Each row was made from one walk, in order. Every step used is in the known rows, and no mark comes twice. Write each row's walk.
Known rows
sema, mozas, zerin: [-0.20 -0.34 -0.06 -0.16 -0.36  0.09 -0.11 -0.08 -0.17 -0.13 -0.32  0.09
 -0.10 -0.03  0.16  0.07  0.41  0.15 -0.03 -0.03  0.08 -0.01 -0.40 -0.07]
sema, mune, sabus: [ 0.01  0.07  0.05 -0.43 -0.19  0.14 -0.02 -0.15 -0.23 -0.02 -0.10 -0.22
  0.06  0.11  0.13 -0.08  0.23 -0.10  0.15 -0.09 -0.19  0.28 -0.18  0.34]
sabus, mozas, zerin: [-0.15 -0.27 -0.23  0.21 -0.22  0.15 -0.14  0.15 -0.19 -0.24 -0.25  0.08
 -0.27 -0.12  0.18  0.10  0.34  0.36  0.23  0.09  0.20  0.03 -0.27 -0.05]
zerin, mune, litum, mozas: [ 0.04 -0.18 -0.26 -0.09 -0.49 -0.10  0.21 -0.32 -0.12 -0.06 -0.26 -0.10
  0.07  0.25  0.27 -0.19 -0.04  0.04 -0.09 -0.12  0.01 -0.06 -0.43 -0.03]
mune, litum, mozas, gefos: [-0.09 -0.47 -0.07 -0.11 -0.49 -0.12  0.15 -0.16 -0.19 -0.25 -0.35 -0.07
 -0.19  0.03  0.12 -0.31  0.03  0.15 -0.13 -0.24 -0.05 -0.15 -0.54 -0.13]
sema, mune, litum: [ 0.11  0.02  0.04 -0.29 -0.30  0.18  0.04 -0.10 -0.12 -0.04 -0.14 -0.14
 -0.07  0.09  0.38 -0.09  0.11  0.06 -0.21 -0.23 -0.07  0.10 -0.59  0.08]
mune, bemogu: [-0.19 -0.03 -0.02 -0.23 -0.11  0.20  0.03 -0.12 -0.13  0.20 -0.05  0.07
 -0.01  0.05  0.03 -0.13  0.08 -0.04  0.16 -0.37 -0.25 -0.19 -0.15  0.13]
sema, mozas, gefos: [-0.27 -0.36  0.04 -0.12 -0.26 -0.02 -0.10 -0.05 -0.15 -0.17 -0.18  0.03
 -0.34 -0.10  0.03 -0.13  0.12  0.05 -0.01 -0.19 -0.12 -0.09 -0.39 -0.04]
mozas, sabus, mune, litum: [-0.08  0.07  0.04  0.06 -0.30  0.34 -0.01 -0.26  0.06  0.00 -0.15  0.03
 -0.08  0.00  0.38 -0.15  0.12  0.24 -0.14 -0.32 -0.05  0.02 -0.47  0.02]
litum, mune: [-0.22  0.02 -0.05 -0.06 -0.08  0.00 -0.13 -0.11  0.04 -0.11  0.03  0.11
 -0.22  0.03  0.22  0.04  0.11  0.16  0.09 -0.10 -0.13 -0.10 -0.17 -0.04]
mozas, zerin, mune: [-0.20 -0.10 -0.27  0.09 -0.10  0.01 -0.12  0.01 -0.36  0.01 -0.21  0.06
 -0.01  0.06  0.22  0.10  0.17  0.28  0.13  0.22  0.02  0.14 -0.11  0.12]
bemogu, mozas, zerin, mune: [-0.15 -0.30 -0.31  0.21 -0.50 -0.09 -0.08 -0.03 -0.51  0.13 -0.32  0.14
 -0.03 -0.03  0.19  0.00  0.21  0.29  0.27  0.16  0.10  0.04 -0.31  0.13]
mozas, litum, mune: [-0.25 -0.06 -0.14 -0.04 -0.08 -0.05 -0.31 -0.24 -0.13 -0.07 -0.04  0.04
 -0.30 -0.17  0.35  0.01  0.04  0.07  0.01 -0.12 -0.03 -0.09 -0.46 -0.06]
sabus, mune: [-0.05  0.09 -0.13  0.17  0.00  0.18  0.04 -0.05  0.17  0.08  0.02 -0.08
 -0.22 -0.03  0.27  0.12  0.03  0.19  0.18 -0.04 -0.20  0.03  0.02  0.04]
bemogu, mune, sabus, mozas, gefos: [-0.26 -0.17 -0.18 -0.14 -0.32  0.00 -0.12  0.16 -0.35 -0.27 -0.06  0.08
 -0.27  0.01  0.23 -0.51  0.26  0.26  0.23  0.17 -0.08 -0.05 -0.17  0.27]
sema, mune, gefos: [ 0.01  0.04  0.14 -0.19 -0.14 -0.09 -0.10 -0.10 -0.19 -0.13 -0.15 -0.29
 -0.21  0.28  0.31  0.12  0.09 -0.11 -0.09 -0.07 -0.10  0.11 -0.23  0.11]
zerin, mune, sabus, mozas, litum: [-0.17 -0.04 -0.32  0.02 -0.25  0.06 -0.23 -0.27 -0.34 -0.06 -0.17 -0.08
 -0.07 -0.02  0.17 -0.24  0.07 -0.03  0.29  0.13  0.14  0.13 -0.35  0.26]
litum, mune, sabus: [-0.23  0.05  0.07 -0.35 -0.22  0.05 -0.12 -0.24 -0.03 -0.14 -0.05  0.08
  0.02  0.20  0.05 -0.20  0.28  0.07  0.16  0.02 -0.15 -0.05 -0.06  0.14]
mune, sabus: [-0.19  0.07  0.07 -0.34 -0.10  0.04  0.04 -0.15 -0.10 -0.02 -0.16 -0.09
  0.06  0.09 -0.04 -0.13  0.29  0.03  0.14 -0.04 -0.18  0.08 -0.03  0.25]
bemogu, mozas, litum: [-0.14 -0.26 -0.17  0.10 -0.34 -0.11 -0.15 -0.22 -0.37  0.18 -0.26 -0.06
 -0.29 -0.40  0.23 -0.01  0.11  0.05  0.12 -0.22  0.03 -0.07 -0.64  0.07]
mozas, sema, mune: [-0.18 -0.05 -0.05 -0.24  0.01  0.07 -0.02 -0.04 -0.30  0.00  0.07 -0.20
 -0.35 -0.16  0.27  0.01  0.03 -0.01  0.15 -0.12 -0.27  0.10 -0.38  0.10]
sabus, mune, bemogu, mozas: [-0.03 -0.19 -0.15  0.13 -0.58  0.33  0.07 -0.22 -0.06  0.40 -0.09  0.11
 -0.02 -0.01  0.15 -0.21  0.00  0.05  0.42 -0.30 -0.23 -0.25 -0.23  0.14]
zerin, mune: [-0.16  0.11 -0.20  0.05  0.03 -0.07 -0.01 -0.07 -0.16  0.07 -0.06 -0.03
 -0.09  0.06  0.20  0.07 -0.02  0.10  0.12  0.02 -0.14  0.09 -0.04  0.16]
sabus, mozas: [-0.11 -0.07 -0.16  0.18 -0.10  0.09 -0.03  0.06  0.05 -0.17 -0.07  0.00
 -0.35 -0.13  0.16  0.05  0.14  0.17  0.23 -0.10  0.04 -0.03 -0.19 -0.01]

Which walk is each row?
[-0.05 -0.19 -0.20  0.28 -0.25  0.12  0.09 -0.34  0.00 -0.04 -0.15 -0.12
 -0.16 -0.10  0.32  0.06  0.06  0.06  0.19 -0.40 -0.09  0.09 -0.18 -0.06] | litum, mozas, sabus, mune
[-0.23 -0.16 -0.08  0.14 -0.31 -0.12 -0.42 -0.25 -0.09 -0.39 -0.16 -0.02
 -0.47  0.14  0.40 -0.06  0.06  0.03  0.01  0.08  0.23 -0.22 -0.52 -0.15] | sabus, mozas, litum, mune, gefos
[-0.20 -0.18  0.03  0.17 -0.37 -0.02 -0.07 -0.20 -0.31  0.10 -0.24  0.10
 -0.18 -0.32  0.14 -0.01  0.24  0.11  0.15 -0.46 -0.03 -0.04 -0.47  0.11] | bemogu, mozas, sabus
[-0.18 -0.25 -0.27 -0.20 -0.45 -0.10  0.23 -0.35 -0.26 -0.07 -0.17 -0.09
 -0.08  0.16  0.23 -0.33 -0.07  0.03  0.01  0.00 -0.10 -0.16 -0.51 -0.06] | zerin, mune, litum, mozas, sema
[-0.10 -0.14 -0.09  0.37 -0.43  0.17 -0.02 -0.22 -0.13  0.16 -0.14  0.06
 -0.19 -0.26  0.27  0.00  0.13  0.17  0.26 -0.36 -0.07  0.02 -0.34  0.10] | bemogu, mozas, sabus, mune
[-0.17 -0.20 -0.39  0.31 -0.23  0.09 -0.17  0.10 -0.32 -0.17 -0.20  0.12
 -0.16  0.03  0.25  0.05  0.19  0.33  0.30  0.27  0.22  0.09 -0.22  0.05] | sabus, mozas, zerin, mune
[ 0.03  0.09 -0.04 -0.01 -0.28  0.28  0.12 -0.16  0.23  0.04 -0.09 -0.04
 -0.11  0.11  0.37 -0.13  0.07  0.27 -0.08 -0.07 -0.10 -0.09 -0.31 -0.02] | sabus, mune, litum
[-0.27 -0.13 -0.14 -0.20 -0.22  0.16 -0.32 -0.33 -0.24  0.14 -0.03  0.15
 -0.11 -0.05  0.25 -0.21 -0.01 -0.08  0.11 -0.34 -0.14 -0.26 -0.49  0.02] | mozas, litum, mune, bemogu
[-0.19 -0.30 -0.10  0.15 -0.60 -0.25 -0.13 -0.11 -0.56 -0.01 -0.44  0.02
 -0.03  0.32  0.21 -0.02  0.22  0.18  0.11  0.30  0.19 -0.06 -0.28  0.12] | bemogu, mozas, zerin, mune, gefos
[-0.08 -0.26 -0.25  0.17 -0.57  0.29 -0.11 -0.36 -0.25  0.46 -0.15  0.05
 -0.11 -0.21  0.26 -0.23 -0.09 -0.05  0.34 -0.33 -0.12 -0.22 -0.54  0.14] | sabus, mune, bemogu, mozas, litum
[-0.17 -0.33 -0.12 -0.30 -0.43 -0.04  0.27 -0.32 -0.14 -0.13 -0.22 -0.12
 -0.19  0.00  0.17 -0.28  0.07  0.08 -0.05 -0.16 -0.10 -0.24 -0.58 -0.19] | mune, litum, mozas, sema
[-0.24 -0.06 -0.03 -0.25 -0.24  0.20 -0.13 -0.20 -0.05  0.09  0.04  0.23
 -0.02  0.15  0.15 -0.21  0.07  0.01  0.22 -0.31 -0.25 -0.28 -0.18  0.02] | litum, mune, bemogu
[-0.14 -0.41 -0.14  0.19 -0.59  0.25 -0.01 -0.09 -0.23  0.29 -0.13  0.15
 -0.18 -0.07  0.03 -0.39 -0.10  0.12  0.44 -0.30 -0.28 -0.25 -0.29  0.15] | sabus, mune, bemogu, mozas, gefos
[-0.21 -0.40 -0.04  0.16 -0.38 -0.16 -0.02  0.03 -0.35  0.01 -0.23  0.07
 -0.35 -0.26 -0.01 -0.16  0.07  0.23  0.21 -0.17 -0.11 -0.12 -0.38  0.07] | bemogu, mozas, gefos
[-0.27 -0.02 -0.03 -0.34 -0.22  0.02 -0.30 -0.38 -0.22 -0.09 -0.10  0.00
 -0.04  0.00  0.19 -0.23  0.20 -0.01  0.08 -0.01 -0.06  0.00 -0.38  0.13] | mozas, litum, mune, sabus
[-0.17  0.07 -0.04  0.22 -0.03  0.25 -0.06 -0.18  0.03  0.02 -0.03 -0.02
 -0.21 -0.16  0.30  0.07  0.09  0.17  0.13 -0.29 -0.14  0.11 -0.14  0.08] | mozas, sabus, mune
[-0.11 -0.38 -0.42  0.12 -0.34 -0.15  0.03 -0.14 -0.40 -0.07 -0.33 -0.04
  0.02  0.10  0.24  0.07  0.13  0.16  0.19  0.11  0.08  0.13 -0.15 -0.02] | litum, mozas, zerin, mune
[ 0.04 -0.25 -0.08 -0.18 -0.48 -0.04  0.25 -0.28 -0.01 -0.13 -0.32 -0.11
 -0.03  0.11  0.22 -0.16  0.13  0.06 -0.14 -0.25  0.00 -0.13 -0.48 -0.13] | mune, litum, mozas
[ 0.13 -0.17 -0.19  0.04 -0.51  0.15  0.26 -0.31  0.19 -0.04 -0.21 -0.15
 -0.06  0.16  0.36 -0.14  0.03  0.14 -0.03 -0.14 -0.05 -0.11 -0.37 -0.16] | sabus, mune, litum, mozas
[-0.14  0.05 -0.22 -0.02 -0.26  0.08 -0.05 -0.14 -0.14 -0.11 -0.11 -0.02
  0.02  0.21  0.05 -0.23  0.16  0.05  0.36  0.17  0.04  0.09 -0.04  0.28] | zerin, mune, sabus, mozas
[-0.02 -0.38 -0.30 -0.25 -0.66 -0.07  0.11 -0.07 -0.37 -0.16 -0.37  0.07
  0.01  0.13  0.59 -0.28  0.37  0.32 -0.23  0.08  0.11 -0.13 -0.55 -0.09] | bemogu, mune, litum, mozas, zerin
[-0.13 -0.11 -0.17 -0.09 -0.37  0.08 -0.04 -0.08 -0.33 -0.05 -0.35  0.11
  0.11  0.23  0.33 -0.12  0.20  0.34 -0.13  0.18  0.12  0.01 -0.44  0.06] | mozas, zerin, mune, litum
[-0.19 -0.22 -0.13 -0.09 -0.37  0.21 -0.14  0.01 -0.24 -0.27 -0.32  0.05
 -0.01  0.04  0.02 -0.14  0.48  0.28  0.30  0.19  0.18  0.09 -0.20  0.13] | mune, sabus, mozas, zerin
[-0.08 -0.40 -0.19 -0.38 -0.40  0.16  0.12 -0.31 -0.40  0.11 -0.06 -0.17
 -0.10  0.01  0.15 -0.23 -0.06 -0.29  0.32 -0.43 -0.33 -0.10 -0.45  0.05] | litum, mozas, sema, mune, bemogu
[-0.23 -0.24 -0.10 -0.37 -0.52  0.12 -0.13 -0.27 -0.36 -0.09 -0.34  0.07
  0.28  0.28  0.07 -0.20  0.41  0.00  0.13  0.22  0.07  0.12 -0.24  0.23] | sema, mozas, zerin, mune, sabus
[-0.35 -0.26 -0.23 -0.11 -0.51  0.09  0.03 -0.26 -0.52  0.40 -0.02  0.15
 -0.04 -0.01  0.05 -0.40 -0.09 -0.05  0.46 -0.15 -0.27 -0.32 -0.38  0.23] | zerin, mune, bemogu, mozas, sema
[-0.08  0.09 -0.09 -0.31 -0.28  0.00  0.08  0.01 -0.13  0.00 -0.08  0.07
 -0.09  0.09  0.58 -0.30  0.23  0.29 -0.30 -0.01 -0.11 -0.16 -0.44  0.07] | bemogu, mune, litum
[ 0.03 -0.42 -0.17  0.11 -0.54  0.06  0.19 -0.18  0.02 -0.18 -0.28 -0.11
 -0.23  0.09  0.23 -0.30 -0.09  0.24  0.00 -0.14 -0.09 -0.10 -0.42 -0.14] | sabus, mune, litum, mozas, gefos
